Each row comes from the steps of one walk. Every step used is in the known rows, and no mark comes twice. Write the walk behind each row, first mark first.
Known rows:
kozul/turom/vapurur/zuta/mokinuf/fefelol/mebul/pazav/bebov: [ -5.8  -8.3  11.9  -9.5  18.0   7.5  -0.3  -9.7  16.3 -18.3 -16.9   0.9
 -24.3 -33.0  -5.2 -39.7  11.1 -24.3  11.9   4.4 -18.3   9.0  -9.6  18.1]
retodul/kozul/turom/vapurur/zuta/mokinuf/fefelol: [ 13.9 -25.5  24.3  -3.4  23.8  13.1 -27.3   9.7 -10.1  31.1  -0.7  21.6
 -30.0 -29.3   8.2   8.9  17.5  -1.9  18.8 -11.9  -9.7  -5.0  -4.4  20.1]
vapurur/zuta/mokinuf/fefelol/mebul: [  7.6  48.4  -5.9 -14.0   4.6   2.1 -24.0 -27.5  14.2  -9.3  30.5  -4.3
 -30.4  -6.9  10.8   0.0 -14.9  15.4   4.0  17.0 -29.5 -12.2 -31.2  22.1]
mebul/fefelol/mokinuf: [  2.0  23.3 -15.7  22.8  -9.8 -20.0  -5.8 -18.2   5.2   2.6  29.8 -20.1
  17.7  17.4   3.7  15.0 -11.9   9.3  -1.7  25.1   5.8 -17.6 -27.1  -1.2]
bebov/pazav/mebul/fefelol/mokinuf/zuta/vapurur: [ -1.1   4.9  -6.9   1.3  44.3 -26.5  33.5  12.0   1.2   0.5  -1.6   6.3
   5.3  22.7 -10.4 -12.7   0.4  23.4   9.4   8.7 -10.5   6.4 -23.3   3.1]
fefelol/mokinuf/zuta: [ -3.4  29.7 -18.8  -7.9 -21.5 -27.1  -0.2  -9.6   1.6  -0.7  14.7  -4.2
   9.6   4.6  17.5  15.4  -4.9  11.2 -20.8  -7.9  -9.9   9.5 -11.2   0.1]
retodul/kozul/turom/vapurur/zuta/mokinuf/fefelol/mebul: [ 13.1  -2.7  23.0  -5.0  32.1   8.8 -22.2   2.9 -14.3  15.5  12.3  26.6
 -32.1 -30.5   5.4 -15.6  -0.7   7.0  20.9  -6.7 -17.9 -12.3 -17.3  30.2]
bebov/pazav/mebul/fefelol/mokinuf/zuta/vapurur/turom: [ -0.7  -9.1   0.5  14.0  43.0 -22.4  28.2  30.0  -2.8  12.8 -16.6  19.1
  -5.0  11.3  -9.9 -10.1  -7.1  -4.7   0.6   6.2   7.1   5.8 -12.7   5.6]
pazav/mebul/fefelol/mokinuf/zuta/vapurur: [  4.1  13.2 -12.1  -7.1  31.5 -15.4  32.8 -13.0  -2.0  10.8  27.7   0.7
  13.5   7.0  -9.6  -1.9  -7.2  25.5  -1.6   4.5 -24.3  14.8 -28.1  14.7]
retodul/kozul: [ -5.9  -3.7  -0.2  11.3 -21.9   3.7 -15.8  -1.2 -13.1   8.0   5.5   1.1
  28.1  20.9   5.4  16.0   3.7   7.5   8.5  -2.1  24.8 -17.6  24.7 -16.8]
zuta/mokinuf/fefelol/mebul/pazav: [ -8.0  45.6 -18.8   6.8  12.2 -11.8 -14.3 -17.4  16.2 -15.4  11.9  -5.6
 -12.5  11.6   4.0 -13.9 -26.2   6.6   1.5  20.0 -10.5 -16.8 -35.7   7.4]
turom/vapurur/zuta/mokinuf/fefelol/mebul/pazav: [  2.8  18.6   4.0  -9.0  21.6   0.5  -4.1 -21.6  18.7 -24.9   5.2 -12.2
 -29.3  -6.3  -4.3 -17.4   1.4  -8.7  14.7  13.8 -42.3  -0.3 -19.7  21.4]
mupi/bebov/pazav/mebul: [-10.8  -4.2   9.7  -1.7  -7.4  13.3   9.4  10.5  -3.8 -15.0 -36.2 -11.3
  26.5  18.8  13.0 -15.2   4.7  17.0  24.6   7.8  24.8 -15.6  35.5 -33.0]
mupi/bebov: [-10.1  -0.8  -0.3  -0.5 -44.1  14.4 -14.0  -9.8 -16.2  -3.3  -7.1 -27.2
  34.7   7.9  15.3  20.0   3.4   5.5   6.3   9.5  11.0  -2.6  33.8 -32.8]
mebul/fefelol/mokinuf/zuta/vapurur: [  0.4   7.0 -17.8   2.0   7.7 -27.1  10.3  -6.6 -11.1  11.9  28.7  -9.8
  11.0  12.5  -7.4  22.8  -0.8   9.7  -8.5  10.4 -24.2  18.4 -25.7   3.0]
mebul/pazav: [ -8.5   6.0 -15.5   9.2 -24.3  -3.7   9.1  -7.2  16.3 -18.9 -12.4 -18.2
  29.0  17.7   2.9  -1.1   6.5 -17.8  -0.1  13.0  19.2  -4.0   8.6 -21.0]
turom/vapurur/zuta/mokinuf/fefelol/mebul: [  9.8  21.3   5.7 -15.0  13.6  11.1 -12.2 -27.7   1.7  -9.3  24.5  -7.3
 -38.1  -9.0   5.1  -2.0   4.6  16.0  16.0   8.4 -43.1  -0.8 -16.8  26.2]
bebov/pazav: [ -7.9  -1.5  -9.1  12.5 -19.8  -2.8   3.9  12.5   1.3 -13.1 -23.1  -8.1
  11.2  29.2  11.6   2.4  12.7   4.0  12.9   9.9  32.0 -15.2  15.7 -29.2]
fefelol/mokinuf/zuta/vapurur/turom: [ -9.2  -7.7 -13.4   8.3 -10.5 -19.3  -1.8  11.4 -24.0  27.4  -8.4  22.0
   3.5   7.8  10.6  29.1  -5.8 -14.6 -21.0 -10.4   1.9  27.1   5.0   2.1]
mebul/fefelol/mokinuf/zuta: [  6.6  31.4 -15.6  -2.2  -3.3 -32.6   4.8 -10.9   9.1  -6.3  36.2 -23.1
   9.4   0.0   0.8  12.6  -8.8   9.0 -16.9  11.3 -18.7   0.5 -31.8   4.7]
zuta/vapurur/turom/kozul: [ -2.4 -48.2   7.3  14.3 -16.7  24.7   1.6  16.5 -26.7  26.8 -30.8  18.5
  14.3   4.5  -2.3  22.4   1.1 -19.3  -7.8 -23.5  36.1   7.5  41.5 -16.7]
mupi/bebov/pazav/mebul/fefelol/mokinuf/zuta: [ -2.0  20.8   9.9  -8.7  22.5 -24.3  12.1  11.9   8.6 -17.6  -7.2 -21.6
  14.3   4.0   0.5 -17.3 -10.6  20.7   6.7  11.9 -11.8 -10.1  -6.6 -11.7]
mokinuf/fefelol/mebul: [  9.4  37.1  -4.7  -9.0 -11.2   4.1  -2.8 -23.7  -4.5 -13.2  41.9  -7.5
  -5.6   8.4  -1.0 -10.7 -12.3  21.2   9.7  19.6  -1.9 -10.8 -14.5  -6.0]
kozul/retodul: [ -0.2  -9.8  -0.7  -4.4 -34.0  17.3  -8.0   8.3   3.9  -5.4   2.5  -1.5
   3.8   3.5   2.0   3.4  18.8  13.6  -0.6  -3.2  20.2  -2.6  18.0 -17.0]

Write each row's walk:
[  0.3 -31.1  14.4   9.3  11.4  12.0 -17.4  12.9 -12.5  27.6 -24.1  21.4
  -6.6 -25.2  17.9   8.9  17.6  -7.9  13.1 -19.6   3.6  -4.9  10.1  19.8] => retodul/kozul/turom/vapurur/zuta/mokinuf
[ 12.3 -36.7  23.5  -9.0  34.7   6.8  20.1  34.6   1.7  19.6  -5.7  30.6
 -12.6 -25.1 -28.2 -13.7  -8.1   4.2 -24.0 -34.6  -0.3  11.2   1.4  19.5] => pazav/mebul/fefelol/mokinuf/zuta/vapurur/turom/kozul/retodul
[  8.6   7.7   6.7  -6.6  32.1   2.2   2.4  -4.3  12.9 -10.5  -6.7   8.0
 -31.5 -34.2   2.5 -32.1  -0.1 -18.1  13.1   7.6 -25.2   1.3 -32.5  26.4] => kozul/turom/vapurur/zuta/mokinuf/fefelol/mebul/pazav
[ -0.8 -66.0  19.2   5.5 -17.5  34.4  -6.8  38.6 -20.3  24.7 -35.4  30.2
  -3.6  -6.0 -12.6  12.3  13.0 -12.3 -10.9 -33.5  37.8   9.7  46.2 -14.7] => zuta/vapurur/turom/kozul/retodul
[  8.2 -41.6  19.0  -0.4  11.6  -5.6  -3.6  41.0  -6.3  20.5  -6.0  19.5
 -15.2 -19.3 -25.1  11.9  -3.2  -9.5 -29.3 -29.4   0.6  14.5   2.3   7.0] => mebul/fefelol/mokinuf/zuta/vapurur/turom/kozul/retodul
[ -3.7 -27.4   2.2   2.4  -3.9 -11.7  -0.3  20.3 -22.0  27.9 -22.5  26.5
   3.6  -4.2   3.4  25.0 -11.8 -15.4 -30.4 -38.1   7.8  21.3  17.0   2.9] => fefelol/mokinuf/zuta/vapurur/turom/kozul
[  7.0   6.8  -0.2  10.1  19.6   4.7  30.5   3.7  17.9 -17.3  -1.8 -15.5
  11.8  19.1  -7.8 -24.5   3.8  16.0  23.9  23.1  23.0 -27.7  -6.4 -11.4] => bebov/pazav/mebul/fefelol
[ -3.3  -9.5  -2.9  -0.8  -9.7  15.3  -7.5 -17.3   1.1   2.0 -10.1 -11.8
 -11.2  -4.8  17.6  21.6  22.3   1.4   8.6  -4.2 -22.3   5.8  10.9  15.9] => turom/vapurur/zuta/mokinuf
[  4.8  -2.9  21.4  -0.4  43.7  -0.8 -14.1   8.4   3.5  -0.6  -7.1  20.0
 -24.5 -27.1  -3.5 -28.7  -3.1 -18.0  19.3  -0.8 -16.2 -10.9 -20.8  26.7] => retodul/kozul/turom/vapurur/zuta/mokinuf/fefelol/mebul/pazav
[  6.0 -41.2  20.2   1.3 -31.3  29.4 -11.9  35.2   0.7   5.3 -28.1  16.9
  -6.2 -18.1  -5.3   2.1   5.2 -14.6 -20.0 -33.3  43.6  -9.2  40.9 -11.9] => vapurur/turom/kozul/retodul
[  1.8 -40.1   7.1 -11.0 -11.2  13.3  13.0  24.5 -22.9  16.7 -25.6  15.0
   5.6 -13.3  -4.7  21.3   2.8 -20.0 -23.4 -37.7  11.3  26.0  37.1  -9.2] => mokinuf/zuta/vapurur/turom/kozul
[  3.2  35.0  -7.3  -3.0  -0.5  -6.4   3.9 -18.3  13.1 -29.6  23.9 -14.1
   3.2  11.9 -10.4 -24.8 -14.1  -3.2   7.9  26.5  -2.5 -10.6 -18.6 -10.2] => mokinuf/fefelol/mebul/pazav
[-12.7  19.7  -1.7  -7.9 -14.1  -1.3   2.0 -22.8  17.7 -37.3  12.4 -20.6
  10.0  12.9 -16.8 -34.4  -1.5  -7.7   6.4  21.6   3.4  -2.7   3.1 -19.2] => mokinuf/fefelol/mebul/pazav/bebov
[-10.9  28.6 -18.7   8.8 -12.5  -6.3  14.1 -15.7   9.2 -33.0   0.5 -15.0
  28.0  14.3   0.3 -25.1 -16.5 -10.7   2.9  19.0  11.4 -11.8  -3.2 -11.2] => fefelol/mebul/pazav
[  6.7 -20.2   7.6 -11.3 -24.8  21.5  10.9 -18.6  -0.7 -12.3   1.6 -20.1
   2.3  -4.3   3.6   9.5  34.5 -10.3  15.5   2.0 -12.8  13.1  29.3  -2.3] => turom/vapurur/zuta
[  9.8  25.0  -4.7 -12.6  -5.7   3.2 -30.5 -20.7  19.1   8.3  16.7  -7.6
 -28.5  -6.0  12.3  24.1   4.6   7.6   1.1  10.8 -21.7  -6.3 -19.4  12.3] => vapurur/zuta/mokinuf/fefelol
[ -0.1  47.7 -15.9   0.7   2.8  -0.8 -23.3 -22.6  -1.1   1.1  31.9   0.4
 -20.5   8.4  12.2   0.9 -23.1  32.2   2.1  14.3 -12.7 -19.1 -33.5  13.1] => zuta/mokinuf/fefelol/mebul
[-21.4  31.1 -12.7   2.7  -1.0  -7.3 -17.5 -23.8  20.6 -23.2   1.9 -12.6
  -4.9  12.8  -3.5 -21.8 -13.4   2.2  -0.7  15.9  -7.2  -9.6 -13.6  -1.0] => zuta/mokinuf/fefelol/mebul/pazav/bebov
[  1.2  -5.7  -9.5  14.1   6.5 -22.6   4.2  10.0 -15.7  23.4  12.8   2.7
   3.6   2.3  -6.3  25.9  -8.4 -17.0 -17.1   8.8  -7.9  19.8 -16.3   6.6] => mebul/fefelol/mokinuf/zuta/vapurur/turom
[  5.6 -27.4  13.5 -10.0 -28.5  24.0  -4.5  16.8   5.3  -4.9 -11.1   3.2
   3.7  -8.2  -6.6  -0.3  12.8  12.7 -10.1 -31.4  26.0  -9.1  30.3 -15.8] => turom/kozul/retodul
[-24.1  -9.4 -11.2   6.7 -36.4   1.6   6.0 -13.3  17.9 -26.3 -22.8 -24.8
  37.4  19.2  -4.0  -9.4  16.4 -22.6  -2.3   8.5  23.8   3.4  30.5 -29.5] => mebul/pazav/bebov
[ -4.3  -7.5 -15.0 -15.5 -14.5  -0.7  18.0  -1.6 -19.9   7.6   4.3  -2.8
  15.6   8.6   3.0  23.0  17.4   6.0  -3.2  -9.7 -12.6  31.0  13.1 -12.9] => mokinuf/zuta/vapurur
[  4.5   0.4  -4.3   7.6  28.9  -9.9  26.6   4.4  -5.9  22.7  12.3  14.8
   5.6  -4.7  -9.6   1.7 -14.0  -2.1 -11.9   2.1  -7.6  15.5 -16.5  19.4] => pazav/mebul/fefelol/mokinuf/zuta/vapurur/turom
[  4.8 -23.8   8.1  11.2 -28.5  20.5  -4.0  12.1  -6.5   8.9 -22.9   5.5
  11.8  -8.5   5.6  11.9  -6.8 -21.1 -16.8 -22.9  41.8 -11.1  34.7 -13.4] => vapurur/turom/kozul
